Each row was made from one walk, in order. Every step used is in the known rows, and no mark comes twice. Write each row's walk.
Known rows
luve, tato: [ 0.32 -2.01  2.13  3.72 -2.83 -0.70 -0.22 -0.57  0.21 -2.13 -0.38  0.49
 -0.62 -0.73  0.80 -2.60  0.19 -1.82  1.58 -0.24 -0.48 -0.48 -0.14]
fodu, patu, tato: [ 2.00  0.43  2.71  2.65 -1.20  1.26  1.46  1.00 -2.68 -3.61 -2.01 -0.32
 -1.91 -2.26 -3.26  0.84 -3.06  0.77  2.41 -0.18 -0.11 -1.26  1.71]
sazovid, patu, tato, luve: [ 1.18 -1.63 -1.31  2.38 -1.18  0.78 -0.63 -1.32 -1.46 -4.49 -0.97  2.24
 -3.02  0.14 -4.45 -3.47  0.75 -1.37  0.33 -0.98  1.09 -2.74  1.21]
zefiduk, fodu, patu, tato, luve, sazovid, dafusuf: [ 0.40 -2.10  1.26  5.43 -2.40 -0.82 -0.73  0.39 -3.31 -5.20 -1.85 -1.90
 -3.70 -0.84 -4.35  1.30 -1.25 -0.39  1.21  0.10  2.83 -1.80 -0.08]
zefiduk, tato: [ 0.43 -1.61 -1.47  2.14  1.15 -0.59 -0.82 -1.25  0.06 -2.94  0.54  0.47
 -0.31  0.84 -1.82 -0.15  2.78 -1.07  2.15  1.33  0.63  1.04  1.23]
dafusuf, fodu, patu, tato: [ 2.70 -0.85  3.50  2.40 -1.28 -0.81  1.60  3.36 -3.35 -1.17 -3.40  0.41
 -1.09  0.18 -0.71  1.01 -2.45  1.47  2.25 -0.46  2.98 -0.74 -0.80]
zefiduk, sazovid: [ 0.42  1.48  0.29  1.41  0.87  1.03 -0.44 -0.23  2.05 -2.07  1.37  2.32
 -0.44 -0.42 -0.94 -0.40  1.30  1.67 -1.37 -0.51  0.24  0.56 -0.48]
zefiduk, fodu, luve, tato: [ 0.80 -0.99  1.51  3.72 -3.81  0.18  2.66  0.37  0.08 -4.56 -0.72 -2.51
 -3.87  0.23 -1.41  1.29  1.76 -3.05 -0.18 -0.04  0.24 -2.74 -1.47]
sazovid, dafusuf, fodu, luve, tato: [-1.79 -1.83  4.86  2.40 -2.64  1.22  0.60  0.80 -3.07 -1.61 -4.19 -0.75
 -0.20 -1.93  3.26 -1.87  0.54 -1.76  1.75  2.25  3.03 -1.82 -3.16]
sazovid, dafusuf: [-1.52 -1.49  3.16  0.10  0.70  2.46 -0.46 -1.17 -1.35 -2.13 -1.71 -0.19
  2.47 -2.83  0.74 -2.29 -1.42 -1.85  2.76  2.06  0.63 -0.03 -0.40]
patu, fodu, dafusuf, tato: [-1.19  0.46  2.19  0.27  1.20  2.03  2.67  1.41 -3.07 -0.93 -2.24 -4.08
  2.18  1.02  2.42  1.11 -1.58 -0.48  1.54  3.73  1.26 -0.92  1.39]
zefiduk, tato, luve, sazovid, patu: [-0.08 -3.34 -4.79  4.51  1.27 -0.89 -4.39 -2.31 -0.95 -3.66  0.79  2.92
 -2.88  1.18 -3.62 -1.44  4.26 -0.65 -0.14  2.05  3.32 -0.15 -0.09]
fodu, dafusuf, tato, luve, sazovid, zefiduk: [-3.84  0.23 -1.02  4.14 -2.27  1.33 -2.98 -2.60 -2.18 -1.19 -3.28  0.27
  2.32 -2.22  2.63 -0.40 -1.32 -0.84 -1.25  4.20  1.53 -1.25 -0.02]
patu, fodu, dafusuf, tato, luve: [-1.04 -0.05  0.69  1.17 -0.40  0.73  0.91 -0.16 -2.59 -1.29 -1.71 -4.12
  1.12  1.81  1.12  0.39  0.16 -0.89  0.49  3.20  1.79 -1.34  1.37]
fodu, luve, sazovid, dafusuf, tato: [-5.06 -0.29  1.20  2.54  0.61  4.32 -0.51 -1.30 -3.38 -2.41 -3.44 -0.36
 -0.57 -3.54  2.10 -0.26 -1.12  0.23  1.22  4.23  2.83 -3.01 -2.02]
zefiduk, sazovid, dafusuf, fodu, luve: [-1.56  1.35  3.09  1.01  0.23  2.33  0.10  0.95 -1.04 -1.78 -2.24  1.21
 -0.51 -1.48  1.69 -0.21  1.79  1.45 -1.22  1.55  3.29 -0.77 -3.33]
luve, fodu, patu: [ 2.56 -1.49  2.59  2.88  0.33  2.72  1.14  2.70 -2.32 -1.58 -3.20  0.08
  0.08 -4.65 -1.31 -0.77 -2.79 -1.02  1.03  0.47  0.47  1.26 -0.62]
patu, fodu, luve: [-0.53 -0.29  2.32 -0.05  1.08  3.47  2.45  0.62 -0.73 -2.39 -1.37 -4.45
 -1.61  0.55 -0.77  0.40  0.56 -0.60  0.04  0.99  0.93 -2.15  0.68]
sazovid, dafusuf, fodu, luve: [-1.54 -1.22  4.23 -0.09 -0.24  2.63  0.78  0.85 -2.66 -1.07 -4.01 -0.67
  1.13 -1.86  2.39 -0.55 -0.12 -1.24  1.53  2.67  3.34 -1.60 -3.09]
fodu, dafusuf, tato, luve, sazovid: [-2.43 -0.15 -0.94  2.76 -1.08  0.58 -2.31 -1.69 -1.85 -0.94 -1.57  0.34
  1.43 -0.56  1.80  1.23 -0.13 -0.51 -0.12  4.71  1.92 -1.05 -0.34]
patu, fodu, dafusuf, tato, luve, sazovid: [-2.42 -1.08  0.10  2.61  0.53  0.61 -0.82  0.06 -2.69 -0.74 -1.70 -3.35
  0.64  1.79  1.83  0.73 -0.13  0.24 -0.02  3.85  2.87 -1.21  0.84]
zefiduk, sazovid, dafusuf, tato, luve, fodu: [-2.63  0.07 -0.50  4.47 -0.49  0.93 -1.56 -0.78 -1.93 -2.57 -2.50  1.55
 -0.25 -2.67  0.40 -4.29  1.68  0.71 -0.78  0.29  2.53  0.12 -1.48]
dafusuf, tato, luve, sazovid, zefiduk, fodu, patu: [-1.33 -0.77 -2.80  6.94 -2.88 -0.54 -1.55 -1.23 -3.56 -2.88 -2.86 -0.07
 -1.54 -1.10 -1.27 -0.11 -2.31  0.50 -0.81  0.75  3.69 -2.36 -1.57]
patu, tato, luve: [-0.17 -1.66 -0.24  3.08 -2.89 -1.45 -1.49 -2.20  0.61 -3.60 -0.58 -0.24
 -2.50  1.17 -3.37 -2.47  1.43 -0.67  0.85 -2.17 -0.01 -1.56  2.50]
luve, fodu, dafusuf: [ 0.33 -1.33  2.99  1.14  0.21  2.83  0.53  1.85 -0.44 -0.85 -3.03 -0.73
  2.65 -3.56  1.69 -0.33 -0.98 -3.05  0.05  2.72 -0.70  1.87  0.21]

Write each row's walk
[ 0.23 -1.55  3.16  2.84 -3.23 -0.23  1.19  1.60 -1.12 -0.86 -2.92 -0.09
 -1.86  0.45  2.37 -0.37  1.40 -1.00  0.24  0.71  2.63 -1.97 -2.99] | dafusuf, fodu, luve, tato
[ 0.78  1.25  3.66  1.75  0.65  1.21 -0.09  2.25 -2.70 -1.42 -2.09  1.98
  0.47 -2.22  0.75  0.32 -0.75  2.39  0.06  1.46  3.68  0.65 -3.12] | zefiduk, sazovid, dafusuf, fodu, patu
[-1.55 -0.21 -1.88  2.47  0.03  1.99 -1.77 -1.15 -3.33 -1.72 -1.78  1.96
  0.78 -1.15  0.81  0.35 -0.50 -0.98 -0.53  5.32  2.67 -2.05 -1.13] | fodu, dafusuf, tato, luve, sazovid, patu
[-2.13 -4.15  0.70  3.09 -0.58 -1.22 -4.73 -1.02 -1.10 -0.25 -1.77  1.28
  0.56  0.35  1.16 -2.21  0.96 -0.12  0.37  1.56  4.83 -0.14 -2.77] | tato, luve, sazovid, dafusuf, fodu
[-2.00 -1.61  1.62  2.44 -0.15  2.62  0.50  0.14 -1.07 -3.98 -1.61 -2.29
 -1.97 -1.35 -0.80  2.06  0.20 -1.74 -0.03  2.35  2.39 -2.31 -2.31] | zefiduk, fodu, luve, sazovid, dafusuf
[-1.48 -1.02 -1.42  3.84 -0.60  0.64 -1.73 -2.44 -0.35 -3.10 -1.99  0.39
  1.05 -1.54 -0.53 -2.48  0.81 -1.52  0.41  0.49  0.03  0.78  1.60] | sazovid, zefiduk, tato
[-0.73 -1.33  1.93  4.91 -1.88  0.70 -2.64 -0.95 -3.82 -4.06 -2.50 -0.11
 -2.53 -3.02 -3.13 -0.64 -1.98  0.87  1.76  1.08  2.12 -1.42  0.84] | fodu, patu, tato, luve, sazovid, dafusuf
[-0.92 -0.99 -1.40  3.60 -1.69 -1.10 -0.44 -0.23 -1.38 -2.40 -0.77 -1.47
 -0.14  1.55  0.03  3.02  0.41 -1.58 -0.55  3.31  2.58 -1.43 -1.17] | zefiduk, fodu, dafusuf, tato, luve, sazovid
[ 0.59 -1.67  3.70  2.87 -2.38 -0.64 -0.77  0.89 -4.60 -2.20 -4.23 -0.30
 -0.59 -1.34 -0.96 -1.32 -1.26  0.04  2.55  0.67  3.83 -1.10 -1.10] | sazovid, dafusuf, fodu, patu, tato, luve
[ 3.32 -0.91  3.17  1.12 -0.11  0.10  1.33  3.18 -2.74  0.22 -2.43  1.00
  0.74 -0.45  0.33  1.71 -2.42  0.85  1.61  1.11  3.40  0.07 -2.71] | dafusuf, fodu, patu
[-2.87 -1.20 -0.05  2.23 -1.24  0.62 -1.24 -2.86 -3.11 -2.41 -2.43 -0.05
  1.40 -1.66  0.59 -3.33 -0.32 -1.29  2.56  2.08  2.28 -1.74 -0.78] | sazovid, dafusuf, tato, luve
[-0.84 -1.95  1.30  2.50  0.36  1.90  0.36  2.45 -2.73 -1.76 -3.72  1.96
 -3.20  0.35  0.14 -0.02 -0.02  1.07 -0.50  1.15  4.67 -3.36 -2.56] | dafusuf, fodu, luve, sazovid, patu, tato
[ 3.93 -0.33  1.54  2.05 -0.73  0.48  2.77  1.91 -1.56 -3.45 -0.32 -1.55
 -1.25 -0.63 -3.49  3.36 -2.21 -1.25  1.13  0.40  1.10 -0.72 -1.10] | zefiduk, fodu, patu
[-3.45 -1.18  1.58  3.01  0.80  4.21 -0.20 -0.12 -1.13 -2.02 -3.06 -3.73
 -1.31 -1.20  0.91 -0.86 -1.11  0.29 -1.73  1.22  1.84 -2.14  0.29] | patu, fodu, luve, sazovid, zefiduk
[ 0.31  0.15  0.85 -0.11  2.51  3.91  3.18  1.93 -4.70 -2.02 -2.44 -1.30
  1.27 -0.03  0.70 -0.28 -2.00 -1.23  0.96  4.28  2.22 -2.16  0.26] | sazovid, patu, fodu, dafusuf, tato
[ 0.98 -1.22  4.80  0.79  0.18  1.39  0.50  2.11 -4.57 -0.64 -3.83  0.25
  2.11 -2.72  1.42  0.07 -3.02 -0.19  3.00  2.64  3.72 -0.02 -2.89] | sazovid, dafusuf, fodu, patu
[-4.80 -1.09  1.90  2.31  1.95  4.01  0.95  0.44 -4.23 -2.24 -3.47 -4.11
 -1.09 -0.85  1.98 -0.56 -1.04  0.80  1.22  3.35  3.66 -2.99 -0.61] | patu, fodu, luve, sazovid, dafusuf, tato
[ 2.78 -1.39  1.99  3.31 -2.86 -2.17 -0.03  1.85 -2.87 -1.49 -2.92  0.35
 -2.23  1.07 -2.16  0.37 -0.81  1.16  1.19 -0.97  3.50 -1.10 -0.73] | dafusuf, fodu, patu, tato, luve
[-1.17 -0.44  1.42  5.30 -5.07  1.40  1.44 -0.96 -0.28 -4.60 -3.09 -2.42
 -2.19 -2.04 -0.17 -1.12 -0.21 -3.26 -1.79 -0.67 -0.29 -2.76 -0.94] | sazovid, zefiduk, fodu, luve, tato
[-1.03  0.87 -0.37  1.44 -1.93  0.62 -0.49 -1.79 -1.82 -1.47 -1.60 -0.35
  1.87 -0.49  1.08  0.93  0.15 -1.59  0.51  4.06  0.77 -1.29  0.21] | fodu, dafusuf, tato, luve
[-3.26 -2.45 -1.87  5.42  0.67  0.56 -4.03 -1.97 -0.27 -2.23 -1.72  1.31
  0.40 -1.51  0.52 -1.80  0.21  0.12 -0.19  1.32  1.61  0.89  0.60] | luve, sazovid, zefiduk, tato
[-3.90 -0.69 -0.04  3.92 -0.66  1.42 -1.56 -0.91 -2.96 -1.04 -3.41 -3.51
  1.51  0.11  2.62 -0.93 -1.39 -0.02 -1.26  3.39  2.63 -1.33  1.18] | patu, fodu, dafusuf, tato, luve, sazovid, zefiduk
[-1.74  0.68  3.77  3.47 -2.07  0.82 -0.17  1.02 -1.35 -2.29 -2.44  1.15
 -1.74 -1.56  2.49 -1.46  2.46  0.86 -1.07  1.13  2.93 -1.04 -3.46] | zefiduk, sazovid, dafusuf, fodu, luve, tato
[ 2.50 -2.00  0.41  3.88 -1.75  0.70 -1.33  0.33 -1.46 -2.10 -2.25  0.17
 -1.37 -3.10 -3.09 -1.66 -0.12 -1.52 -0.45 -0.22  1.02  0.68 -0.56] | tato, luve, fodu, patu
[-3.22 -0.94  0.34  3.33 -0.33  2.31  1.37  0.11 -2.98 -3.82 -2.62 -2.13
 -1.85 -1.08  0.29  1.75 -0.55 -0.88  0.70  2.84  3.33 -3.38 -2.57] | zefiduk, fodu, luve, sazovid, dafusuf, tato
[-3.22 -3.04  0.53  4.37 -1.74 -0.68 -3.92 -2.45 -1.04 -3.60 -1.69  0.06
 -1.99 -0.53 -1.77 -3.19  0.52 -0.01  1.29 -0.30  1.75 -1.38  1.46] | patu, tato, luve, sazovid, dafusuf
[ 0.78  1.35 -0.40  2.37  0.94  1.97  0.55  0.62 -0.34 -4.48  0.06  3.82
 -3.03 -0.48 -3.23 -2.18  0.73  1.74 -1.36 -1.27  0.85 -1.53  0.42] | zefiduk, sazovid, patu, tato
[-1.48 -1.54 -1.61  5.27 -2.44  0.49 -3.30 -2.31 -0.76 -3.03 -3.73 -0.67
  1.13 -2.85 -0.41 -2.69  2.54 -3.50 -1.66  1.83  0.03  1.82  1.69] | sazovid, zefiduk, tato, luve, fodu, dafusuf
